What can hang from each mark
Q411: Q344
Q247: Q416
Q621: Q596
Q596: Q466 Q621 Q829
Q829: Q264 Q596
Q416: Q247
Q344: Q411 Q621
Q590: Q264 Q416
Q264: Q590 Q829
Q466: Q596

Known rows, with every way that one mark hangs from another
Q466(Q596(Q621 Q829(Q264))): 37,7,-150,-69,95,-42,110,-63,187,-141,67,233,-71,95,165,-177,23,-261,194,3,-47
Q590(Q264(Q829(Q596(Q466 Q621))) Q416(Q247)): 91,334,-312,-59,10,-49,-106,46,-252,123,-212,32,500,219,-36,247,-168,242,-350,20,88
Q411(Q344): -170,-143,559,257,-345,-17,-60,468,251,-201,258,461,-112,-152,129,27,109,-83,288,110,56
Q344(Q411 Q621(Q596)): -201,-310,-4,7,-84,-140,-125,-81,-167,38,189,-393,-231,-36,-196,-327,137,65,179,-199,-266
Q247(Q416): 85,-207,495,278,-282,119,175,395,91,-81,154,203,-58,-55,-399,394,134,-126,-117,332,-39
Q829(Q264 Q596(Q466 Q621)): 18,302,-346,-152,261,-160,206,-311,268,-76,-445,-278,58,127,259,179,38,-16,-247,40,-192
Q344(Q411 Q621(Q596(Q466 Q829(Q264(Q590))))): -117,-255,-63,-137,176,-75,-43,-353,-146,69,147,-336,-243,-235,-109,-455,-15,-2,266,-256,-101
Q590(Q264(Q829(Q596)) Q416): 130,48,93,-47,-83,194,-211,308,-142,156,-155,-114,447,228,12,441,-124,95,-414,67,173
Q344(Q411): -50,-233,190,90,-218,56,-144,387,-157,-48,105,-99,-139,-144,-255,101,-76,-210,208,22,-129
Q590(Q264(Q829(Q596)) Q416(Q247)): 101,260,-229,54,-61,1,-239,247,-293,166,-208,-48,476,247,-113,435,-248,181,-380,39,5
Q466(Q596(Q829(Q264))): -19,-28,65,108,93,81,-58,235,74,-97,56,140,-127,-3,41,74,-149,-271,160,-2,-16
Q411(Q344(Q621)): -231,-274,484,200,-284,-186,-105,137,259,-222,306,341,-124,-155,245,-139,174,42,353,10,-85
Q466(Q596(Q621 Q829(Q264(Q590(Q416))))): 62,-6,-147,-161,131,0,176,-154,145,-143,48,317,-98,11,219,-161,-60,-151,169,58,-8
Q621(Q596(Q466 Q829(Q264(Q590(Q416(Q247)))))): -42,229,-27,113,162,93,147,33,-76,159,24,-22,-236,-22,-235,-203,5,-5,-34,-14,200
Q829(Q596): -17,106,-171,170,-148,73,27,361,33,-76,-168,-127,-121,91,-42,396,116,163,-221,149,-259
Q590(Q264): 33,-199,228,234,-236,-1,-288,498,-3,83,-40,-25,210,162,-128,160,-2,-41,-237,90,138
Q590(Q264 Q416(Q247)): -25,150,-50,223,-156,-180,-219,448,-249,149,-117,100,324,314,-189,225,-172,198,-367,190,46
Q590(Q264(Q829(Q596(Q466))) Q416): 86,101,112,-66,-14,206,-166,250,-148,138,-164,-79,442,156,20,358,-132,146,-405,47,263
Q596(Q466 Q621 Q829(Q264(Q590(Q416)))): 207,79,-87,-269,260,-40,330,-535,199,-53,15,284,-57,-111,193,-392,60,-212,212,89,256
Q344(Q621(Q596(Q466 Q829(Q264)))): -124,-130,76,103,77,-141,-19,-250,56,54,143,-245,-234,48,-46,-345,232,47,100,-119,-46
Q829(Q264(Q590(Q416(Q247))) Q596(Q621)): 139,232,-546,-213,202,-194,208,-421,137,-40,-495,-152,18,66,274,360,-168,118,-289,150,-393
Q264(Q829): 163,-207,416,120,-274,260,-189,124,-53,-68,137,-29,-12,-150,-134,383,-4,-320,234,-29,30

Rows
-26,123,125,63,148,186,168,57,2,154,57,-58,-257,-29,-179,-194,66,-46,-44,-3,288  Q621(Q596(Q466 Q829(Q264(Q590(Q416)))))
147,-11,-44,-48,-65,133,-174,88,-6,46,-134,-88,390,71,23,183,-3,7,-227,-76,177  Q590(Q264(Q829(Q596(Q466 Q621))))
44,346,-509,-262,321,-166,309,-534,119,-85,-524,-80,3,-77,292,223,-180,224,-261,107,-198  Q829(Q264(Q590(Q416(Q247))) Q596(Q466 Q621))
-82,120,120,196,-11,207,140,277,-22,114,207,11,-296,20,-315,-319,265,-16,24,-18,288  Q621(Q596(Q466 Q829))
-170,-211,-51,-52,73,-65,-45,-175,-182,54,253,-291,-224,-124,-195,-523,127,43,274,-244,-94  Q344(Q411 Q621(Q596(Q466 Q829)))
70,-51,-166,-122,114,-6,144,-155,174,-165,52,296,-128,-34,203,-187,-50,-200,218,6,-37  Q466(Q596(Q621 Q829(Q264(Q590))))
113,120,8,-155,-11,141,-81,99,-96,119,-158,-36,474,211,76,236,-53,152,-385,47,252  Q590(Q264(Q829(Q596(Q466 Q621))) Q416)
-43,267,-137,22,246,-37,37,-10,158,-25,-463,-377,-4,19,136,430,-133,-30,-287,36,-161  Q829(Q264 Q596(Q466))
204,-1,-62,-348,15,356,238,-453,-89,-142,-113,179,-28,-422,183,292,-118,238,46,38,106  Q264(Q590(Q416) Q829(Q596(Q466 Q621)))
134,283,-334,-29,-54,-61,-152,96,-237,141,-199,-3,506,295,-43,312,-162,188,-364,47,-11  Q590(Q264(Q829(Q596(Q621))) Q416(Q247))
103,124,13,108,-134,-21,-294,264,-298,162,-81,42,445,207,-166,343,-251,44,-249,49,115  Q590(Q264(Q829) Q416(Q247))
-206,-172,377,75,-42,-107,15,-107,270,-113,260,283,-185,-248,254,-326,97,54,326,-94,72  Q411(Q344(Q621(Q596(Q466 Q829(Q264(Q590))))))
335,-74,-128,-195,82,-75,195,-375,236,6,57,187,-39,103,164,-196,74,-368,175,144,-24  Q596(Q621 Q829(Q264(Q590(Q416))))
48,95,-311,-108,146,-92,158,-185,70,-141,19,346,-78,13,167,-161,-125,-111,186,44,-91  Q466(Q596(Q621 Q829(Q264(Q590(Q416(Q247))))))
-231,-111,395,125,-52,-148,-19,-20,277,-104,274,212,-135,-113,226,-337,166,-4,299,-108,47  Q411(Q344(Q621(Q596(Q466 Q829(Q264)))))
-105,-288,-67,-15,-13,-84,-114,-91,-164,85,270,-346,-228,-15,-208,-420,135,-35,253,-216,-225  Q344(Q411 Q621(Q596(Q829)))
-261,-231,13,-36,6,-120,-55,-156,-176,9,170,-343,-241,-152,-183,-421,127,137,204,-223,-131  Q344(Q411 Q621(Q596(Q466)))
253,76,-311,-241,-57,199,153,-419,-184,-106,-133,180,-2,-313,92,392,-192,220,50,50,-143  Q264(Q590(Q416(Q247)) Q829(Q596(Q621)))
-145,-192,-47,-88,166,-115,-75,-256,-133,87,157,-402,-187,-98,-142,-462,44,-58,237,-272,-125  Q344(Q411 Q621(Q596(Q466 Q829(Q264))))
-46,141,129,150,119,146,103,149,44,160,81,-141,-228,57,-232,-229,153,-160,-23,-58,247  Q621(Q596(Q466 Q829(Q264)))
-281,-198,419,202,-255,-146,-42,137,249,-137,323,258,-180,-80,175,-262,258,112,268,-51,-45  Q411(Q344(Q621(Q596)))
